What can hang from each mark:
nadom: dodaz kazug limop podug sodu
limop: nadom
sodu: nadom
kazug: nadom
dodaz: nadom
rarob: podug
namizam: podug
nagas: podug
podug: makeg namizam rarob
supa: podug
makeg: podug

Each row was made from one small tree. The marks that hang from a mark follow it in brackets, in alphabetical order. Every link used is in the known rows. Write each row's tree.
Known rows:
dodaz(nadom(kazug limop)): [-0.03 -0.08 -0.08  1.39 -0.01  0.59 -0.02 -0.30 -0.54  0.64 -2.12 -0.87
  0.70  1.34  0.48  0.92  0.21 -1.27  1.01 -1.21  0.33  0.77  1.21 -0.02]
sodu(nadom(limop podug)): [-0.20  1.27  1.11  0.50 -0.36  1.56 -1.87 -1.29 -0.30  0.25 -1.93 -0.75
  0.66 -1.96 -0.12 -0.95 -1.27 -3.35  1.26 -2.16  0.70  2.56  1.94  0.37]
supa(podug(makeg)): [ 1.24  3.24 -0.57  0.33 -0.48  0.39  0.41 -1.59 -1.19 -0.89  0.08  2.42
 -2.88 -0.42 -5.38 -0.35 -1.30 -2.99  1.95 -1.30 -2.78  1.88  2.66 -0.27]
limop(nadom(dodaz podug(rarob) sodu)): [-0.10 -3.02  0.30  0.69 -0.15  0.51  1.42  2.15 -0.01 -0.53  0.35 -0.84
 -0.30  0.05  1.01  1.45 -0.30  4.51  0.91  0.93 -0.23 -2.26 -2.30 -0.63]
limop(nadom(kazug podug sodu)): [-3.57 -3.39 -1.44  1.14  0.89 -0.03  0.13  1.96  0.47 -2.97  0.34 -3.23
 -0.28 -1.58  1.36  1.01  1.34  1.06  3.99 -0.47 -0.23 -1.30  0.17  0.70]
nagas(podug): [ 0.99  1.28 -1.31  0.62  0.22  0.21  1.44 -3.97 -0.09 -0.66 -0.31  1.41
  0.02  0.16 -3.06 -0.18  0.29 -1.86  2.78 -1.64 -2.21  3.26  4.72 -0.43]
limop(nadom(dodaz sodu)): [-0.14 -1.69  1.14  0.88 -0.26  0.73  1.65  2.09 -0.86 -0.23 -1.12 -0.20
 -1.23  0.74  0.89  0.97 -0.31  3.11  4.11 -1.54 -3.50  0.34  0.88 -1.15]
supa(podug(rarob)): [ 3.78  2.29  0.21  0.86 -0.32  1.04  0.34 -2.90 -1.78  1.30 -0.43  2.86
 -3.35  1.16 -5.34  0.53 -0.04 -1.28  1.38 -0.18 -1.54  1.72  2.11  0.40]
sodu(nadom(dodaz podug(makeg))): [-0.56  1.90  1.12  0.90 -1.13  0.04 -0.43 -0.20  0.76  0.03  2.56 -0.79
  1.20 -1.64 -0.09 -1.37 -2.15 -1.51  0.08 -0.27 -1.07  1.25  1.65 -1.59]
limop(nadom(podug(namizam rarob) sodu)): [ 0.50 -2.48 -0.09 -0.82  1.21 -0.04 -1.04  3.24  0.33 -0.22  0.36  0.37
 -2.56  0.25 -0.25  0.72 -0.28  2.90 -0.89  0.76  1.47 -0.04 -2.48  1.01]
nadom(kazug limop sodu): [-0.49 -1.54 -1.21 -0.35  0.79  0.67  0.18 -0.68 -0.68 -0.35 -2.68 -0.73
  0.52  0.52  2.14 -0.27  1.82 -0.05  2.37 -0.83 -0.10 -1.24  0.63  0.43]
limop(nadom(dodaz kazug podug sodu)): [-3.12 -4.10 -0.42  0.99  0.03 -0.52  1.57  3.27  0.99 -1.74  0.17 -3.53
  1.33 -0.92  3.47  1.65  1.00  3.18  4.10  0.38 -0.64 -2.50 -1.20  0.28]
supa(podug): [ 2.03  2.24  0.00  0.85 -0.31  0.74  0.39 -1.74 -1.99 -0.05 -1.93  2.22
 -3.26  0.05 -4.40  0.54 -0.01 -2.40  3.81 -1.73 -3.05  2.84  3.50  0.70]
sodu(nadom): [ 1.34  2.82  1.73  1.85 -0.06  1.43 -1.75 -2.59 -0.93  1.27  0.50  0.49
 -1.89  0.00 -2.47 -1.80 -0.50 -3.35  2.51 -2.55 -2.71  4.87  5.45 -0.93]
dodaz(nadom): [ 1.28  1.11  0.16  2.24  0.01  1.13 -0.21 -0.71 -1.68  0.19 -0.91  0.90
 -2.47  1.26 -2.40  0.62 -0.17 -0.95  0.60 -1.72 -2.40  2.99  3.42 -0.97]
sodu(nadom(dodaz limop podug)): [ 0.21  0.72  2.06  0.32 -1.28  1.02 -0.46  0.11  0.18  1.46 -1.98 -0.90
  2.43 -1.17  2.01 -0.44 -1.71 -0.98  1.53 -1.38  0.30  1.34  0.54  0.00]
sodu(nadom(kazug podug(makeg rarob))): [-0.73  1.46 -0.20  1.42  0.12 -0.23 -1.80 -2.43  1.78  0.11  5.25 -1.84
  0.92 -1.08 -1.72 -2.02 -0.57 -2.62 -1.77  1.50  2.14 -0.15  1.20 -0.76]
namizam(podug): [ 1.56  0.65 -0.46  1.10  0.04  1.23  0.60 -2.38 -0.50  0.06 -0.07  2.18
 -3.83  0.41 -4.35 -0.12  2.02 -3.01  1.32 -1.18 -3.38  3.34  2.99 -1.44]
sodu(nadom(dodaz kazug limop podug(makeg))): [-1.83  0.73  0.83  0.02 -1.19 -0.48 -0.31  0.25  2.16  0.45  1.29 -2.65
  4.44 -1.53  2.79 -1.26 -1.86 -1.88  0.61  0.11  1.59 -0.92 -0.58 -0.51]
podug(makeg namizam): [ 1.47  2.64  0.90 -1.34  0.51 -0.50 -1.08  0.91  0.07  1.01  0.99  2.44
 -2.86  0.69 -3.08 -1.79 -0.67 -1.55 -1.05 -0.95 -1.41  3.44  1.78 -0.60]
supa(podug(makeg rarob)): [ 2.94  3.34 -0.46  0.31 -0.39  0.60  0.36 -2.77 -0.97  0.35  1.41  3.09
 -2.96  0.72 -6.30 -0.44 -1.32 -1.78 -0.57  0.20 -1.13  0.65  1.32 -0.56]
sodu(nadom(podug)): [-0.26  1.54  0.78  1.72  0.04  1.01 -1.88 -1.43 -0.43 -0.30  0.69 -0.80
 -1.01 -1.78 -1.32 -1.16 -0.35 -3.18  1.83 -1.54 -0.91  3.30  3.74 -0.05]
limop(nadom(podug sodu)): [-2.26 -2.57 -0.83  0.83  0.74  0.82  0.04  2.02 -0.63 -2.89 -0.96 -1.20
 -1.90 -1.83 -0.32  0.82  0.21  1.20  3.17 -1.43 -1.35 -0.24  0.58  0.11]
nadom(dodaz kazug limop podug(makeg namizam)): [-1.03 -0.46  0.59 -2.61 -0.53 -1.92  0.29  3.50  2.38  1.10 -0.38 -0.80
  3.15 -0.34  3.17 -0.19 -0.79  0.68 -1.17  1.21  2.47 -1.34 -3.52  0.89]
limop(nadom(kazug podug(namizam))): [-2.02 -1.56  0.94 -0.14  0.72 -1.33 -0.99  3.95  1.60 -0.20  0.72 -2.15
 -0.91 -0.68 -0.12  0.73  0.49  0.08  2.88 -0.56  0.66  2.17 -0.10  1.84]
rarob(podug(namizam)): [ 2.78  0.55  1.40 -0.70  1.08  0.09 -0.79 -0.82  0.30  0.65  2.16  3.01
 -1.98  1.94 -0.88 -0.39  0.83 -2.45  2.19 -0.10 -0.30  6.29  3.78  1.53]
kazug(nadom(dodaz podug(makeg) sodu)): [-2.80  0.68 -1.00 -0.71 -0.30 -1.37  0.23 -2.01 -1.68 -1.91  0.30 -0.16
  1.44 -0.38  3.23 -0.55  1.40  1.43 -3.59  0.58 -1.51 -3.65 -1.49 -0.56]
sodu(nadom(dodaz limop podug(makeg namizam))): [ 0.48  1.62  1.95 -2.00 -1.03 -0.64 -1.39  2.52  1.58  1.82 -0.09  0.20
  2.41 -0.69  2.36 -1.48 -3.50 -1.12 -1.94 -0.25  1.80  1.52 -1.89  0.03]
makeg(podug(namizam rarob)): [ 2.53  1.56  1.31 -1.68  1.32  1.06  0.34 -1.09  0.93  2.56  1.29  2.02
 -2.35  1.73 -5.30 -0.86  0.39 -1.19 -1.85 -1.64 -0.91  1.79  1.08  0.35]

Which tree is each row?
[-1.92 -3.30 -1.17 -0.76 -0.17 -0.20  1.46  1.58  0.39 -0.74 -2.86 -2.31
  3.23 -0.72  5.52  1.01  1.42  2.24  1.85  0.94  1.20 -3.85 -2.50  0.82]	nadom(dodaz kazug limop podug sodu)
[-1.12 -0.25  1.47  0.52 -1.16  0.01 -0.32  0.19  1.18  1.27 -0.76 -2.86
  4.01 -0.99  3.68 -0.23 -0.50 -1.25  2.47 -0.22  1.30  0.11  0.17  0.54]	sodu(nadom(dodaz kazug limop podug))
[-0.38 -2.42 -0.55 -0.99 -0.25  0.74  1.31  1.45 -0.84 -0.71 -4.06 -0.35
  1.69 -0.95  3.90  0.84  0.27  2.36  0.93 -0.09  0.14 -2.61 -2.17  0.33]	nadom(dodaz limop podug sodu)
[ 3.24  2.69  1.02 -1.28  0.64 -0.35 -1.14 -0.33  0.34  2.33  2.30  3.14
 -2.95  1.87 -4.04 -1.87 -0.80 -0.38 -3.50  0.69  0.15  2.36  0.35 -0.96]	podug(makeg namizam rarob)
[ 0.16  3.20  0.64 -1.78  0.52 -1.96 -2.40 -2.41 -0.63  0.94  2.18  2.00
 -0.97  0.89 -1.37 -1.46  0.89 -0.61 -7.33  1.18  1.54 -0.11 -1.82  0.72]	kazug(nadom(podug(makeg namizam rarob)))
[ 2.06  1.58  0.86 -1.34  0.88 -0.35 -0.80 -0.70  1.09 -0.23  4.27  3.17
 -1.59  1.37 -1.92 -1.42 -0.56 -2.92  0.24  0.36  0.11  5.40  3.11  0.41]	rarob(podug(makeg namizam))
[ 1.19 -1.05  0.37 -0.83 -0.35  1.18  1.50  0.43 -1.43  0.76 -4.17  0.99
  0.68  0.99  2.82  0.25  0.23  2.07  1.70 -1.06 -1.60 -1.07 -0.39 -0.53]	nadom(dodaz limop sodu)
[-0.75 -0.22 -1.79  1.81  0.25 -0.56 -0.24 -0.56  1.10 -1.00  3.86 -1.29
  0.45  0.06 -1.56  0.43 -0.26 -0.30 -3.57  2.34  2.39 -2.09 -0.87 -0.98]	dodaz(nadom(kazug podug(makeg rarob)))
[ 0.92 -3.03  0.69 -1.00  0.33 -0.55  0.46  4.53  0.79  0.95  0.22  0.22
 -0.73  1.01  2.11  1.36 -0.74  5.04 -0.73  1.57  1.00 -1.26 -3.94  0.62]	limop(nadom(dodaz podug(namizam rarob) sodu))
[-0.16 -3.38 -0.92 -0.70 -0.02 -0.03  1.40  0.44  0.64  0.54 -1.41 -1.42
  3.09  0.58  4.39  0.96  1.40  3.53 -0.63  2.49  2.76 -5.07 -3.92  0.58]	nadom(dodaz kazug limop podug(rarob) sodu)
[-1.49 -4.01 -0.20  0.99  0.08 -0.46  1.58  2.22  1.19 -0.45  1.63 -2.77
  1.22  0.31  2.54  1.64  0.94  4.59  1.70  1.95  0.88 -3.65 -2.51 -0.09]	limop(nadom(dodaz kazug podug(rarob) sodu))
[-1.87 -3.00  0.14  0.68 -0.16  0.37  1.49  3.24 -0.23 -1.66 -1.02 -1.57
 -0.29 -1.06  1.98  1.44 -0.15  3.35  3.37 -0.62 -1.84 -1.10 -0.84 -0.23]	limop(nadom(dodaz podug sodu))
[ 1.91  2.10  2.87  0.48 -1.29  1.42 -0.19 -1.02 -0.46  2.95 -1.98  0.40
  1.38  0.61  0.91 -1.00 -1.79 -1.34  2.26 -2.32 -1.48  2.98  2.33 -0.88]	sodu(nadom(dodaz limop))
[ 3.03  2.30 -1.32 -1.76  0.52 -1.16  0.39 -2.61  1.63  1.06  3.00  3.36
 -0.13  1.80 -3.92 -1.23 -1.41 -0.69 -3.31  1.04  1.00  2.27  0.87 -0.63]	nagas(podug(makeg namizam rarob))
[-3.23 -2.43 -1.45 -1.15  1.18 -1.66 -0.79  4.61  2.03 -2.50  2.19 -2.01
 -0.34 -1.13  1.50 -0.05 -0.42  0.99  0.38  0.71  1.35 -1.10 -2.21  0.77]	limop(nadom(kazug podug(makeg namizam) sodu))
[-1.32 -1.19  0.39  0.91 -0.48 -0.82  1.23  0.58  0.70  0.20  0.27 -2.16
  1.48 -0.57  1.66  0.82  1.90  1.01  2.97  0.74 -0.65 -0.57  0.76  0.31]	nadom(dodaz kazug podug)
[ 0.28  1.71  1.57  0.22 -0.70 -0.90 -0.05 -3.72 -1.86  1.79  0.23  0.63
  0.57  1.12  0.64  0.24  2.19  1.68 -3.71  0.86 -0.47 -1.41 -0.72  0.18]	kazug(nadom(dodaz podug(rarob)))
[-1.19 -1.40  0.67 -0.32 -0.68 -0.28  1.28  0.92  0.79  0.63 -2.26 -2.07
  3.08 -0.81  2.95  0.86  0.96  0.80  2.56  0.13  0.88 -1.57 -1.10  0.72]	nadom(dodaz kazug limop podug)
[ 1.06 -1.31 -0.57  0.71  0.72 -1.08 -1.22  1.82  1.07  1.29  1.80 -0.53
 -0.47  1.54  0.44  1.38  0.76  0.81 -3.24  2.65  3.26  0.16 -1.74  1.31]	dodaz(nadom(kazug podug(namizam rarob)))
[-2.42 -0.44 -1.65  0.61 -0.12 -0.31 -0.29  0.94  0.86 -1.76 -0.15 -1.99
  2.24 -1.13  0.73  0.61 -1.04 -1.62 -1.52  0.28  2.40 -1.76 -1.22 -0.22]	dodaz(nadom(kazug limop podug(makeg)))
[ 3.96  3.30  0.07 -1.49  0.05 -0.56 -0.59 -0.15 -0.29  1.68  1.41  4.03
 -3.36  1.60 -5.18 -0.55 -1.78 -1.35 -2.17  0.92  0.05  1.74 -0.38  0.66]	supa(podug(makeg namizam rarob))
[-0.11 -0.41  0.06 -1.27 -0.34 -0.24  0.20 -2.72 -2.06  0.75 -2.89  0.58
  2.41  1.18  4.41  0.51  1.85  3.04 -4.73  1.04  1.37 -4.67 -3.95  0.77]	kazug(nadom(dodaz limop podug(rarob) sodu))
[-3.00 -2.21 -3.72  1.47  0.75 -0.68 -0.04  1.15  0.53 -3.64  1.90 -2.26
  0.69 -0.94  1.97  0.67  0.26  0.07 -1.71  1.59  1.08 -3.22 -0.86 -0.63]	dodaz(nadom(kazug podug(makeg) sodu))
[-1.50  3.04  0.70 -3.08  0.16 -1.61 -2.33 -0.98 -0.83  0.13 -1.79  1.48
  0.70 -0.24  0.78 -1.36  0.01 -1.84 -5.33 -0.99  1.62  0.18 -2.26  1.52]	kazug(nadom(limop podug(makeg namizam)))
[-2.15  0.01  1.29  0.49 -1.01 -0.28  1.15  2.70  0.90 -1.31  1.52 -1.26
  0.02 -1.68 -1.36  0.43 -2.06  1.28  1.99 -0.89 -1.80  0.29 -0.18 -1.44]	limop(nadom(dodaz podug(makeg)))
[-0.44 -0.12 -0.07  0.29 -0.57 -1.13  1.19 -0.24  1.61  0.50  3.70 -1.29
  1.83 -0.05 -0.21 -0.19  0.53  1.49 -1.59  2.81  1.20 -2.75 -1.47 -0.99]	nadom(dodaz kazug podug(makeg rarob))
[-1.57 -0.77 -2.15 -1.40  0.51  0.75 -0.14  0.35 -0.39 -2.83 -1.93  0.06
  0.37 -2.21  0.65 -0.79 -0.66 -0.35 -1.19 -0.52  0.97 -2.45 -1.53 -0.41]	nadom(limop podug(makeg) sodu)
[-0.35 -2.11 -1.86  1.00  0.55  0.67  0.14  0.27 -0.85 -0.71 -2.63 -1.04
  0.89  1.30  3.15  1.01  0.55  0.27  0.46 -0.54  0.65 -1.67 -0.05  0.09]	dodaz(nadom(kazug limop sodu))
[ 2.48  1.62 -0.98  0.57  0.00  0.89  0.57 -3.39  0.34  0.28  3.41  3.07
 -3.53  0.99 -6.20 -1.12  0.61 -2.52 -3.08  0.87 -1.38  1.08  0.89 -2.83]	namizam(podug(makeg rarob))
[-0.32  1.06  0.54  0.08 -0.23 -0.45  0.41 -3.08 -2.94  0.60 -1.79  1.06
 -0.09  2.03  2.94 -0.16  2.70  1.80 -0.99 -0.90 -3.58 -1.21  1.04 -0.29]	kazug(nadom(dodaz sodu))
[ 0.00 -1.34 -0.92  1.20  0.08  0.33 -0.24 -0.24  0.40  0.40 -0.58 -1.43
  1.52  0.60  0.67  1.51  0.17  0.18 -2.08  1.33  3.61 -1.97 -1.85  0.55]	dodaz(nadom(kazug limop podug(rarob)))
[ 0.32  1.48  1.86 -0.87 -0.92 -0.34 -0.07 -3.44 -1.66  2.09 -2.22  0.73
  2.18  1.15  1.87  0.35  1.33  1.58 -4.05  0.31  1.15 -2.30 -2.55  0.70]	kazug(nadom(dodaz limop podug(rarob)))
[-0.24 -0.42 -0.45  0.93 -0.22  1.29 -0.36  0.60 -1.03 -0.82 -3.26 -0.28
  0.08 -0.85  0.01  1.37 -0.98 -0.94 -0.47 -1.30  1.01  0.50 -0.19  0.34]	dodaz(nadom(limop podug))
[-0.70  0.79  0.29  0.00 -0.75 -0.35  1.09  0.61  0.38 -0.73  0.93 -0.01
  0.31 -1.29 -0.81 -0.38 -0.65  0.53  0.07  0.12 -1.43 -0.30  0.28 -1.34]	nadom(dodaz podug(makeg))
[ 0.90 -1.79 -1.38 -0.77  0.78  1.44 -0.15 -0.92 -1.01 -0.66 -2.45  0.63
 -0.16 -0.43  0.68  0.16  0.63  1.25 -1.68  0.65  2.18 -2.58 -2.20  0.47]	nadom(limop podug(rarob) sodu)
[-2.25 -2.63 -2.32  0.74  1.04 -0.18  0.05  0.04 -0.09 -2.21 -0.22 -2.09
 -0.09 -1.25  2.07  0.30  2.82  0.19  2.10  0.66  0.11 -1.83  0.65  0.80]	nadom(kazug podug sodu)
[ 2.34  3.24 -0.02 -1.45 -0.04 -0.79 -0.52  0.78 -0.47  0.45 -0.11  3.44
 -3.40  0.45 -4.17 -0.56 -1.69 -2.51  0.26 -0.61 -1.49  2.87  1.05  0.84]	supa(podug(makeg namizam))
